What can hang from each mark
tisefud: puranug
tata: kubap sukub tisefud
kubap: gifif porib tata
porib: sukub tisefud
puranug: fakap kubap
gifif: fakap kubap tisefud
sukub: gifif puranug tata

Known rows, with every way that one mark hangs from another
porib{sukub{puranug{kubap} tata} tisefud}: [ 11.3  14.3   2.1  -0.2 -21.3   9.7   4.9   2.4  -4.1   7.7  16.9  11.3
   3.7   0.4 -23.5  -7.8  15.0 -15.7 -12.1 -29.4  17.1  13.5  15.8  41.8
   0.2]
tisefud{puranug{fakap kubap{gifif porib}}}: [-13.2  -7.3  -0.4  -5.6   2.4  13.2  -8.2  -3.9   8.7   1.5  -6.5  -9.0
 -11.6  -7.0  -0.7  12.8 -22.7 -13.5   8.2  -2.5  16.1  17.8   5.0   4.5
  -8.6]
sukub{tata{kubap{gifif}}}: [ -0.3  -9.9   9.1 -13.6 -14.4  22.1   2.3  -3.0   4.4  10.0   6.8  -0.7
 -21.6  25.9 -15.4   3.7  -7.0 -11.7  -8.8 -27.1  11.6  -6.2  -4.2  12.3
  -5.7]
porib{sukub tisefud{puranug{fakap}}}: [ 11.3 -12.9   3.0  -2.2   2.7   1.4  18.5   4.9   8.9   9.5  17.8   8.6
   8.5 -10.2 -10.2  -3.2  20.4 -19.0   3.8 -19.7  35.2  22.0  12.6  32.5
   4.8]
tata{kubap{gifif porib{sukub}} tisefud{puranug}}: [ -2.8 -39.2   3.7  -5.5   7.3  33.8  21.5  -4.7   2.3   6.7   3.6   2.6
 -12.4  15.9   9.2   7.9  -8.9 -16.5  18.3   9.3  30.8 -20.2   1.2  -4.0
   3.1]
tisefud{puranug{fakap kubap}}: [ -4.9  -5.2   1.8   1.2   5.2   3.3  -4.2   8.9   5.0   6.3   1.5  -7.4
  -3.2  -7.8  -7.3  18.9 -20.1 -13.2  -8.4 -10.2   2.8  15.2   0.7   8.7
  -8.3]
sukub{puranug tata}: [  0.0  20.5   3.1  -8.8 -21.0  11.2   1.9   6.5  -7.9   4.9  11.5 -10.0
 -15.2  18.0 -29.8  -1.7  -3.9  -7.8 -21.0 -33.0  -9.1   2.2  -7.6  23.7
  -6.8]
gifif{fakap}: [ -0.7  -9.0  -4.5  -7.3   5.3  -6.8  10.6  -3.2  15.7   4.7   4.9 -13.7
 -15.2  20.6 -17.1 -14.9   1.8 -16.0 -16.3 -27.7  16.6  18.0  -6.8  14.0
 -10.5]
sukub{puranug{fakap kubap{gifif}} tata{tisefud}}: [ -9.7  33.4   7.9   0.1 -29.6  22.4 -24.4   9.4 -11.3   5.2   4.5  -6.5
  -3.6  13.4 -21.2   7.7 -16.4  -1.0 -14.2 -14.6 -28.1  -5.7   2.9  19.5
  -3.4]
gifif{tisefud}: [  2.7 -10.5   0.9  -8.7  -6.6   9.2  16.5   9.9   9.7   6.1  -4.3  -2.3
   5.0  -4.3 -18.5  -2.8   9.6  -5.1 -25.5 -16.6   5.0  -4.3  -9.4  13.9
 -15.5]
sukub{tata}: [  9.1   3.4   6.4 -10.8 -11.7   9.4   8.8   5.2   1.1   5.0  10.1  -3.2
 -17.1  18.6 -25.7   5.7  -3.6 -10.9 -12.7 -34.9   3.9  12.1  -3.2  15.3
 -12.0]
tata{kubap{porib} sukub{gifif puranug} tisefud}: [ -3.9  -5.6  13.7  -4.1   4.2  -3.3  11.4  11.1 -14.4  -0.5   6.6  16.0
   6.5  24.8  -6.0  10.4   5.5  -7.5   6.1   5.8 -16.2 -42.8  -7.9 -12.4
  -9.0]
sukub{gifif{kubap} puranug{fakap} tata{tisefud}}: [-10.1  49.2   4.4 -24.1 -22.5  11.4  -9.5  21.2 -17.2  24.0  18.4  -2.5
  11.5  12.3 -25.3  -1.2  11.6   1.3 -31.1 -23.4 -42.3 -14.0 -10.6  24.7
   3.6]
kubap{gifif}: [ -2.5 -21.9   8.5  -5.5  -9.5   2.8   4.0  -4.4  20.2  -5.4  -8.9  -3.3
 -24.3  10.8 -12.1  -8.4  -8.5  -8.0  12.0 -18.6  15.7  -0.1  -1.8   6.8
 -10.5]
tata{tisefud}: [ 11.4 -16.2   7.4   8.0   0.3   0.5  21.4  16.1   1.8  -0.5   7.6   2.0
  -4.9  13.8 -18.0   6.5  -5.8  -8.1  -4.3 -15.4  -6.0 -11.2  -5.0  -0.4
 -11.5]
sukub{gifif tata{kubap}}: [ -0.1   8.2   9.0 -25.3 -12.4   1.7   8.1  13.1  -1.2  27.1  18.3  11.1
 -10.2  19.2 -18.2   6.2   1.9 -12.4 -12.7 -35.5  -7.0  -7.9 -11.3  16.4
  -6.4]
porib{sukub{gifif puranug} tisefud}: [  7.5   7.6   2.5  -7.4 -13.1 -14.3  18.4  10.9   5.2  15.1  19.5  17.9
   8.1  -6.7 -19.4 -18.3  26.9 -15.5  -1.0 -28.4  14.2   4.7   5.9  39.8
   2.6]
porib{sukub}: [ 16.2 -13.1   2.5  -0.5  -6.3  -4.0  18.9   6.7  14.1   1.6   6.1   7.0
  -7.6   3.8 -17.9  -1.7   6.8 -16.2   0.6 -17.4  17.0  14.1   5.2  23.1
  -3.8]
gifif{kubap{porib{sukub}} tisefud{puranug{fakap}}}: [ -8.0  -0.5 -13.3 -27.7   3.3  39.4  12.6  -5.4   3.2  10.6  -7.4 -11.5
  17.9 -14.2  -5.8  -4.9  22.9  -7.2 -34.2   5.2  22.0   6.8  -0.2  15.9
  -1.5]
puranug{kubap{gifif{fakap} tata{sukub}}}: [-10.6  -8.2  -2.3  -4.3   2.0   0.4 -15.5  -3.5  11.2 -20.0 -16.2  -9.2
 -10.1   5.7  -6.1  -2.9 -20.3  -1.7  12.1  -5.1  10.0   3.3  12.4  -3.0
 -19.1]
puranug{fakap}: [ -5.2   4.3   4.5  -2.1 -10.1  -6.3  -4.1   8.5  18.2   3.4   4.6  -1.6
  -1.3   3.8 -19.9  -0.6  -3.9 -10.0  -5.9 -16.8  -3.4   7.8  -2.1  13.5
  -6.0]
gifif{kubap{porib tata{sukub}} tisefud}: [-12.4  -2.4 -16.3 -30.4   6.8  30.6  11.3  -4.5   2.6 -13.5 -16.3 -13.7
  18.3  -6.6 -11.3 -12.6  19.4   5.0 -22.1   5.8  17.4 -12.0   1.4  -3.6
 -15.4]
tata{kubap tisefud}: [  3.5 -28.4   8.1   6.8   0.3  12.6  19.5  11.9   2.3   9.1  11.0   7.1
  -3.6  23.1 -10.1   8.1  -7.8 -12.5 -11.2  -7.9  -0.7 -35.2  -9.4  -3.5
  -4.1]
puranug{fakap kubap}: [ -9.4  13.4   2.8   7.7 -16.0  -4.2 -21.9   7.3  14.1   3.2  -3.7   2.8
   2.2  -3.9 -18.0   8.7 -20.4 -10.8 -13.1 -11.0 -13.8   8.6   6.6  12.3
 -11.4]

Rows
[ -2.1  -8.8   0.6 -12.5   2.1  15.4  11.9  12.5   5.9  10.8  -1.3  -8.6
  10.3 -12.4 -10.6   6.1   7.7  -5.3 -23.3 -10.0   7.3   3.5  -9.5  14.8
  -9.5] | gifif{tisefud{puranug{fakap}}}
[ -3.2 -19.7   0.6  -2.9   9.6   7.2   2.9  -0.9   5.3   2.3  -4.6 -12.8
 -17.9   0.6  -2.8  10.1 -20.1 -14.2  -2.8 -13.8  17.4  15.4  -0.6   6.3
 -11.6] | tisefud{puranug{kubap{gifif{fakap}}}}
[ -4.4  -4.2  -0.6  -7.7  -0.8  16.0   3.6  11.9   3.8  10.3  -5.4  -6.6
  12.2 -15.7  -9.5  11.1  -0.8  -5.5 -26.5  -7.5   2.2   4.3  -5.0  14.0
 -12.1] | gifif{tisefud{puranug{fakap kubap}}}
[ 12.6  11.2   2.2  -6.6 -18.2   8.0  10.2   6.8  -0.2   5.6  12.3   1.0
  -8.8   9.6 -24.1  -1.9   7.8 -12.9  -9.3 -23.7   5.8  13.7   2.9  34.2
   0.6] | porib{sukub{puranug tata}}
[-10.9 -37.3   0.1  -8.6  13.2  32.6  17.6  -9.6   3.1   7.8   3.5  -7.5
 -16.7  24.1   9.5   1.5 -11.4 -16.2  10.3   4.6  30.7 -18.0  -4.3  -8.5
  -0.4] | tata{kubap{gifif{fakap} porib} tisefud{puranug}}
[  5.6 -34.5  14.1   1.9  23.4  13.1  20.7   3.6 -12.1  -7.9   4.2   7.0
   0.8  23.8   2.9  24.8  -1.7 -12.8  10.1  11.4  10.2 -28.3  -2.3 -22.2
 -10.9] | tata{kubap{porib} sukub tisefud{puranug}}
[ -9.9 -20.6   2.0 -20.2   5.2  11.0   0.5   3.2  12.6 -26.4 -19.4 -10.5
   0.9  -2.7  -3.7  -8.8   3.0  12.0  24.4   2.0  17.9 -13.3   5.9  -5.0
 -17.6] | kubap{gifif{tisefud} tata{sukub}}
[ 22.2  -2.4   7.0  -3.6  -9.8  11.4  17.9  10.8   0.3   5.8  13.9   6.6
  -5.3  13.0 -19.8   6.7   7.8 -13.2  -2.3 -20.9   8.5  13.7   7.3  24.3
  -2.1] | porib{sukub{tata{tisefud}}}
[  3.9   2.9  -3.6   2.1 -12.0  12.5   1.6  -2.5   2.0  -1.3  -2.8   6.8
  -9.0   3.6 -14.5   9.2 -17.4 -16.6  -0.3  -8.5   9.8  13.8  13.5   7.8
 -15.1] | puranug{kubap{porib{sukub{tata{tisefud}}}}}
[-19.0 -10.8 -20.5 -22.6  13.0  14.8  16.9  -6.9  11.5 -13.1   5.0 -11.8
  -2.1 -10.1  -5.1 -14.6  -6.3  -8.3  30.5  -6.7  49.0  12.8  13.2  -1.3
  -9.7] | kubap{porib{tisefud{puranug{fakap}}} tata}
[-22.7   7.4  -3.6  -4.1 -13.2   7.2 -29.8   2.8  20.3  -9.4 -13.0  -6.6
  -0.8  -8.5  -7.8  -1.1 -27.4   0.2  14.1  -0.8  -0.1   2.9  14.6   6.1
  -9.9] | puranug{fakap kubap{gifif tata}}
[  7.5  -2.5  -4.4 -11.7  -7.3  16.2  19.9  -6.3   4.6  -0.5   5.7   3.4
 -13.2  11.2 -15.0  -1.5   0.8 -17.9  12.1 -11.6  27.3  19.2   9.7  11.5
  -7.9] | kubap{porib{sukub{tata{tisefud}}}}
[-22.5  11.2  -1.8  -6.0 -21.0  17.6 -26.7  -8.8  18.5   0.0 -18.6   0.1
  -0.1  -9.4  -6.7  -1.2 -17.1  -7.3   2.4   3.4   4.7   9.0  11.8   8.0
 -12.5] | puranug{fakap kubap{gifif{tisefud} porib}}
[-12.0  -3.7   8.5  -3.5  -2.0   0.6  -4.4  -5.0   1.6  -8.6  -1.2   5.7
  -0.3  20.9  -9.7   3.7   2.2 -11.9   0.1   4.4   1.8 -23.9  -2.6  -3.5
  -7.8] | tata{kubap{porib} sukub{puranug{fakap}}}
[-14.6  40.8  -2.3  -7.7 -28.8  18.0 -22.3   0.0  -6.8   5.6   4.5  -7.4
  -6.7   8.4 -25.1   2.9 -15.9  -8.9 -17.5 -18.6 -14.4  10.0   4.1  22.5
  -7.0] | sukub{puranug{fakap kubap{porib}} tata}
[ -6.7  -2.7  -6.4 -21.3   3.2  30.2   8.3   5.3   2.2  12.8  -5.9 -14.9
  18.9 -11.5 -10.8  -0.5  18.7  -2.0 -48.7  -5.1   3.3  -4.9  -9.5  14.5
  -4.0] | gifif{kubap tisefud{puranug{fakap}}}
[ 11.1 -10.0   4.8 -10.6 -11.0  16.8  12.9  -6.9   7.6  13.8  18.5  11.3
  -3.1  13.4 -13.3 -13.6  23.9 -19.6  -3.0 -30.1  40.4  12.8  13.2  36.3
   4.5] | porib{sukub{tata{kubap{gifif{fakap}}}} tisefud}
[ 15.3  -2.6   8.2 -15.1  -4.8   8.4  20.3  17.3  -4.4  22.7  20.5  13.9
  -1.2  10.6 -10.4  11.5  10.2 -14.6  -1.7 -19.6   4.4   2.6   0.4  24.6
   2.7] | porib{sukub{gifif tata{kubap tisefud{puranug}}}}
[ -6.3 -11.6  -5.4 -11.9  17.1   1.4   8.6   5.7  -1.9  -6.5  -3.1  -7.2
  -6.4  -8.3  -2.1  16.0 -19.6  -9.9  12.6  -4.5  16.0  10.8   4.4  -5.7
 -17.2] | tisefud{puranug{kubap{porib tata{sukub{gifif}}}}}
[ -7.1   0.5 -14.4 -24.5   3.1  24.7   8.7  -5.9   7.7  12.2  -6.7 -20.9
  11.5   8.4 -15.6 -23.4  28.0  -5.4 -60.2 -15.8  11.1   2.5 -10.8  19.0
  -7.7] | gifif{fakap kubap tisefud}
[-13.4 -23.4  -3.2 -14.0   8.8  19.2   4.8   7.9  11.2 -16.1  -4.7 -17.1
  -8.1   0.1   1.1  -3.5 -17.2   5.8  34.8   1.2  18.2  -9.1   6.3  -6.4
  -5.5] | kubap{gifif tata{tisefud{puranug{fakap}}}}
[-11.6  16.0   2.2   0.1  -2.6  -7.9 -21.9  19.5   4.1  -9.9  -3.4   3.0
  17.0  -5.9 -11.3  13.2 -17.8   2.5   7.9   2.2 -22.3  -5.4  12.7  -1.6
 -14.0] | puranug{fakap kubap{tata{sukub{gifif} tisefud}}}
[-15.1 -18.8  -1.4 -15.3  -2.8  18.1   6.5 -21.0  17.6  -3.8  -5.1  -2.9
 -18.7   0.5  -1.1 -15.4  -1.9 -15.4  29.8  -9.6  47.4  14.2   9.6   5.2
  -7.0] | kubap{gifif porib{tisefud{puranug{fakap}}}}
[-16.3  13.9  -5.8  -1.1  -1.8   5.6 -20.2   4.8   5.5 -18.0  -8.6  -0.9
  11.0  -4.5  -8.6   9.8 -21.9  -1.7  17.3  10.9  -4.1   1.7  17.9  -8.6
 -16.2] | puranug{fakap kubap{porib tata{sukub tisefud}}}
[ 11.8 -29.2  21.8  10.6  10.5  -0.1  14.4  13.4  -6.9  -7.7   4.9  13.6
   4.9  29.5  -8.4  19.5   2.9  -7.6  -2.9   1.1 -10.1 -40.2  -4.8 -15.2
 -11.2] | tata{kubap sukub tisefud}
[-14.8 -11.8 -17.9 -17.9  15.7  19.8  18.9   2.9   4.8 -15.4   2.3 -15.7
  -3.1  -2.6  -3.0  -1.7 -17.0  -3.8  31.7   6.0  28.7   2.9   8.1 -13.0
 -10.5] | kubap{porib tata{tisefud{puranug{fakap}}}}
[-15.9 -20.3  -7.3 -23.3  -1.8  20.3   4.7   2.5  18.9 -15.1 -15.4 -15.1
  -5.3  -7.3  -4.9 -17.1  -4.5   8.5  18.8  -4.2  24.3  -9.7   3.0   2.7
 -12.3] | kubap{gifif{tisefud} tata}
[-16.0   9.4   4.7   0.3 -21.9  10.4 -28.7   2.0  17.7   2.9 -15.1   1.0
   3.3  -9.0 -10.4   3.1 -15.0  -3.5  -9.1  -3.4  -8.5   2.8   7.4  13.6
 -10.8] | puranug{fakap kubap{gifif{tisefud}}}
[-22.7 -18.1 -18.8 -25.1   9.8  25.6   8.5 -15.8  16.6 -19.8  -9.9 -22.1
 -19.1  13.2   3.1 -25.7 -13.5  -1.3  42.5   4.2  42.7   4.7  11.2 -10.9
 -10.3] | kubap{gifif{fakap} porib tata{tisefud}}
[-21.7  26.8 -17.4 -35.7  -3.7   3.3   4.0  11.2  -1.1  16.7   2.0 -16.9
  14.9  -2.5 -16.2 -28.5  21.0   2.8 -37.3 -17.1 -12.2 -13.1 -15.5  24.0
  -3.7] | sukub{gifif{fakap kubap{tata} tisefud} puranug}
[  4.5 -19.9   4.7   5.3   9.8  10.9  12.4  10.0  -3.3   1.8   2.4  -7.8
  -7.8   9.6  -4.9  12.9 -15.7  -9.4  -2.6  -8.2   2.2  -1.3  -1.1  -0.9
  -9.8] | tata{tisefud{puranug{kubap{gifif{fakap}}}}}
